Every row comes from one small tree of marks. The marks that hang from a mark follow it in brackets, in the order of their numbers. Every link used is in the known rows. Which tree was each row made from?
Known rows:
q_371{q_281{q_729} q_910}: [ -6.9 -26.5  -6.7  -5.5  14.2  10.0   5.7  -1.4  -0.2 -13.4 -37.9  -9.3
 -10.8   0.5  14.3  -3.9   5.6   6.7  25.1  12.7  -1.0   1.9]
q_729{q_169 q_281{q_371{q_910}} q_739}: [  7.4  20.2  -8.3  10.1   2.9 -10.3  -1.0   9.7   8.0  -7.6  19.4   2.8
  -3.5   4.9 -10.8  12.6   0.5  -7.9 -35.5 -11.3  -1.7  -7.0]
q_729{q_281}: [-22.7   3.7  -4.1  14.2   2.3   6.7  -1.0  -4.7  -3.0  -1.1  -5.3   3.3
  14.8   7.7  -3.8  -7.7   0.0  27.1   8.8   1.0   9.2   8.5]
q_371{q_281{q_729{q_169}} q_910}: [  4.6 -16.0  -2.9  -0.4  29.2   3.8   8.9  -6.7   2.7  -2.0   7.7  -6.6
 -11.9   7.4  14.5  -2.1  16.4  -6.2  20.9  11.2  -4.0   7.3]
q_337{q_729{q_281 q_739}}: [ -1.6   2.6   9.2  -2.7 -35.5   2.6  -7.1   6.9 -11.2  -1.7 -26.7   4.3
  15.0   3.4  -5.7  -4.3  -2.6   4.8   0.5  -4.7  16.9   3.5]
q_678{q_729{q_169 q_281{q_371{q_910}} q_739}}: [ 17.0  37.0 -12.9   5.3   6.9 -21.1  -3.6   0.2   6.9  -0.4  10.4   9.3
  -6.8   2.2 -11.0  -1.1   1.5 -10.1 -36.0 -10.9  -4.6 -14.0]
q_371{q_910}: [-23.7  -9.7 -10.6  13.1   5.3  17.5   0.5 -11.0   1.1 -13.8 -27.5  -1.9
 -15.4  -4.2  12.9  12.1   5.1  39.0  11.7   6.9  -5.2 -12.8]
q_337{q_674 q_729{q_169 q_281 q_739}}: [  7.0  20.2   5.0 -20.7 -11.5  16.1   1.1  -1.4  -8.4  19.8  26.8   9.1
  12.3   3.8  -4.0  -8.4   6.4   0.2   9.4  -5.4   4.4   2.5]
q_337{q_674 q_729{q_281}}: [-16.8   0.2   2.3  -7.0  -5.8  18.0   3.8  -0.3  -7.0  11.0  10.2   5.5
  15.9  -4.8   1.2  -6.3   1.5  19.0  19.9   1.2   0.2   6.0]
q_910{q_371{q_281}}: [ -2.2 -27.6  10.6   5.3   7.5   4.3  -5.5  -4.4  -5.2  -7.4 -29.4 -16.4
  -4.6   2.5   3.8   4.7  -1.3  21.2  41.0   8.1  -4.5  -1.9]
q_371{q_281 q_910}: [-13.9 -15.6   0.0   6.3  15.7  13.1   1.9   0.3  -2.6 -18.4 -33.1 -13.8
 -11.9  -7.7   9.0   8.6  -0.5  30.6  23.4   7.8  -5.2  -2.7]
q_910{q_371{q_281{q_729{q_169 q_739}}}}: [ 28.1 -21.4   6.8 -19.5   1.5  -4.3  -4.8  -6.7  -4.9   3.0 -13.4  -8.2
  -7.6  17.0   3.2 -11.7   9.8 -17.1  31.5   5.6   2.4   0.1]
q_739{q_729{q_169 q_281{q_371}}}: [-11.8   8.1   1.5  34.1  13.3 -20.4   2.5  -7.8   7.2   5.1  62.1   3.9
  13.2  -5.8 -18.6  10.4  -8.7   7.2 -26.8   0.2   9.3  19.1]
q_739{q_729{q_169 q_281}}: [-17.0   5.0  -3.6  22.9  10.7  -1.4   2.5 -14.1  -0.4  10.1  46.0   6.8
  14.1   5.6 -13.1   1.3   4.1  28.1  -2.3   2.3  15.2  19.2]
q_674{q_337{q_729{q_169 q_281{q_371{q_910}} q_739}}}: [ 20.4   5.3   4.4  -7.1 -10.0  -8.3   0.1  20.2   4.7  12.1  21.0   2.0
   0.2  -0.4  -4.9   8.6  -3.9 -33.6 -31.7 -13.5  -7.5  -4.3]
q_281{q_371}: [-18.2  -1.0   8.2  26.8   6.4  -9.2  -2.4 -11.8   2.8 -13.1  -1.8  -4.6
  -2.4 -15.5   2.0   8.2 -16.0  21.0  -2.5   7.3  -1.4   0.8]
q_281{q_371{q_910} q_729{q_169}}: [  0.6  -5.5  -6.6  18.4  23.1 -11.8   7.5 -10.7  13.2  -4.0  29.4   1.2
 -16.8  -0.7  12.1   9.4   8.7 -13.1 -15.8   7.6  -7.6  -4.0]
q_169{q_729{q_281{q_371{q_910}} q_739}}: [  1.3  10.0 -13.7  -8.0 -11.6  -9.3  -2.8  15.6   4.0 -15.0 -42.5   3.0
  -6.1  11.4  -3.8   1.2  11.4 -30.6 -22.2 -10.3  -3.5 -13.3]
q_337{q_674 q_729{q_169 q_739}}: [  5.1  11.1  12.1 -20.0 -11.0  19.8  -1.4 -15.9  -8.9  15.4  15.8   3.8
  -3.6  -9.0   7.3  -1.6   3.1  14.1  22.0   2.7  -0.2  -3.8]

Which tree is each row?
[-12.3 -16.8 -10.7  14.1   8.3  -6.7   5.0  -5.1  10.2 -16.3 -14.1  -1.0
 -14.4  -8.1  12.7   6.1  -2.5   0.1 -11.2   9.8  -6.5  -7.7]
q_281{q_371{q_910} q_729}
[  2.7 -15.9   3.6 -22.3  -7.4   5.6  -4.0  -4.4 -10.8 -10.2 -54.8  -7.7
   0.0  -0.6   4.5 -20.5  -8.0   1.4  28.6  10.0  12.2   7.1]
q_371{q_281{q_729{q_739}}}
[-11.4   2.2 -12.3   9.9   7.1 -11.7   2.8  11.0   8.4 -11.9 -16.6   1.6
  -3.2  11.6   1.8   4.3  17.2 -28.5 -14.7  -5.0  -8.2  -6.7]
q_169{q_729{q_281{q_371{q_910}}}}
[ -9.1 -14.3   8.7  -3.3 -11.2   9.9  -0.4   5.9  -6.3  17.1  -2.3   2.3
  18.4   2.9   3.4 -10.7  -4.1  -0.8  14.8  -0.9   4.2  11.8]
q_674{q_337{q_729{q_281}}}
[-17.5   3.5 -11.4  24.7   8.3  -8.1   3.3  10.6   9.5 -15.8   0.7  -1.4
   0.4  -2.9  -5.4  14.1  -4.1   6.0 -24.2  -3.9  -5.7  -4.9]
q_729{q_281{q_371{q_910}}}
[  0.1  14.4  -0.5   7.8  15.3  -0.2  10.1   8.7   9.6   9.8  57.5   4.3
   1.5  -6.9  -0.5  17.4   7.4 -14.3 -18.0  -5.9 -15.6  -1.3]
q_337{q_674 q_729{q_169 q_281{q_371{q_910}}}}
[ 14.5 -31.4   2.1 -24.2 -12.7   3.7  -8.0  -1.2  -7.8  -7.1 -56.6 -11.0
  -6.9   9.5   3.8 -13.3   1.0  -4.1  36.7   7.9   5.1  -4.7]
q_910{q_371{q_281{q_729{q_739}}}}
[ -5.9   4.3  14.2  -1.3   8.7  19.7   4.6 -20.1  -5.0  19.3  41.6   3.3
  -0.8  -9.1  12.8   2.7   8.7  17.8  28.8   8.2  -6.0   3.8]
q_337{q_674 q_729{q_169}}
[ 12.3  19.8  -2.2  -9.7  -4.9   0.5   4.6  13.2   4.3   5.0  32.9   5.1
  -1.1  -6.4  -6.6  13.1   3.5 -15.7 -26.5 -11.3 -10.4  -9.7]
q_337{q_674 q_729{q_169 q_281{q_371{q_910}} q_739}}
[  3.5 -20.3  -9.2 -23.4  -6.2  11.1  -0.1   3.9  -5.3 -19.1 -61.2  -7.8
 -13.9   0.4   9.0  -8.3   1.4   3.7  18.5   6.7   3.6  -4.4]
q_371{q_281{q_729{q_739}} q_910}
[ -5.7  11.4 -12.8   6.1 -12.0  -6.6  -3.2  15.6   4.7 -20.5 -24.6   0.3
  -3.4  -2.4 -10.7  10.4 -10.1   5.0 -30.7 -10.2   0.0 -11.1]
q_729{q_281{q_371{q_910}} q_739}
[  4.0  30.9 -12.0  23.8  27.8 -21.3   2.8  -5.0  11.8   3.1  36.0   8.1
  -3.2   1.4  -5.0   2.3   6.6  -7.3 -30.7  -5.3  -9.6  -6.4]
q_678{q_729{q_169 q_281{q_371{q_910}}}}
[ -0.2   8.5  -6.8 -13.4 -19.5   6.8   1.2  19.2   1.9  -6.8 -10.7   3.1
   1.3 -15.1  -7.0  10.9  -7.2  -2.7 -19.9  -9.4  -7.9 -15.0]
q_337{q_674 q_729{q_281{q_371{q_910}} q_739}}
[ 13.2  -3.4  18.6 -16.6 -16.3  12.1  -5.7  -9.3  -9.2  21.7   5.9   0.7
  -2.8  -1.4   8.8  -4.8  -3.4  -1.7  15.5   0.6   3.3   1.1]
q_674{q_337{q_729{q_169 q_739}}}
[  0.4 -13.4  14.1 -21.2 -30.8  15.7  -8.9  -3.7 -11.9  10.7 -38.6  -1.4
  -1.6  -9.9   8.6  -7.4 -12.6  12.6  21.6   1.8   4.5  -2.9]
q_674{q_337{q_729{q_739}}}
[ -5.0  14.5  -6.5  28.6  23.1 -13.5   5.4   5.3  12.6  -3.7  45.1   1.1
  -1.2   5.8  -5.4  17.2   5.1  -4.5 -29.9  -6.5  -7.5  -1.1]
q_729{q_169 q_281{q_371{q_910}}}
[  0.1  11.5   5.8 -12.8 -22.8   1.6  -1.7  10.9  -3.9   1.8   0.5   3.3
  13.8 -14.2 -10.3  -0.8 -14.8  -3.7 -10.0  -7.1   0.7  -1.5]
q_337{q_674 q_729{q_281{q_371} q_739}}
[ 17.1  -8.5  -4.4 -19.3   8.9   5.4   2.3  -2.1  -1.8  -6.6 -17.2  -5.3
 -14.5   7.8   9.1  -5.6  10.9  -7.1  13.9   5.3   0.7  -0.5]
q_371{q_281{q_729{q_169 q_739}} q_910}
[ 11.7   2.4  -8.6   0.6   3.4 -10.0   1.4  -6.4   9.7  -7.0   2.7   2.0
 -18.8   0.1   6.8   6.4   2.5 -15.2 -22.0   2.0  -2.9 -11.5]
q_281{q_371{q_910} q_729{q_169 q_739}}
[ 14.7   4.2  11.4 -16.8 -15.8   5.9  -3.0   5.3  -7.8  25.9  15.4   5.6
  14.4   9.7  -3.3 -12.9  -0.4 -14.2   3.3  -8.6   6.7   9.2]
q_674{q_337{q_729{q_169 q_281 q_739}}}
[  4.1 -12.2   9.6   1.3  26.9  -2.3   5.3 -14.6  -3.4   6.3  17.4  -5.8
   1.3   7.1  10.1 -14.3   7.2  -8.5  30.9  13.2   4.7  18.9]
q_371{q_281{q_729{q_169}}}
[-24.5  -3.0  -2.9  29.7   0.5 -14.3  -0.6  -1.7   4.2  -8.0  17.3   1.3
  14.7 -13.0 -19.0   8.1 -19.0  22.3 -22.8   1.7  11.8  15.8]
q_739{q_729{q_281{q_371}}}
[  3.8 -38.2   4.3  -5.8   7.6   1.6  -2.0  -5.5  -3.2  -3.5 -29.7 -12.2
  -4.0   8.9   8.8  -9.1   5.6   0.1  42.9  13.2  -0.2   1.1]
q_910{q_371{q_281{q_729}}}
[  2.1  -7.6   6.4 -21.4 -30.5  11.9  -6.6  11.4 -11.1  13.5 -27.8   3.9
  15.1   3.8  -3.2 -14.7 -10.1  -2.3   9.3  -6.5   8.5   4.4]
q_674{q_337{q_729{q_281 q_739}}}
[ 21.2  10.0  17.1  -6.3 -12.6 -14.8  -3.0  11.8  -0.6  19.9  33.2   2.7
  13.6  -1.3  -9.2  -2.1 -13.0 -33.1 -21.5 -10.3   1.5   9.8]
q_674{q_337{q_729{q_169 q_281{q_371} q_739}}}
[ 15.4  40.1  -1.3   6.7   4.4 -24.9  -7.1  -7.8   1.3   7.7  21.0   9.5
   6.4   0.2 -15.9 -13.0  -8.4 -10.6 -27.4  -7.9   4.4  -0.3]
q_678{q_729{q_169 q_281{q_371} q_739}}
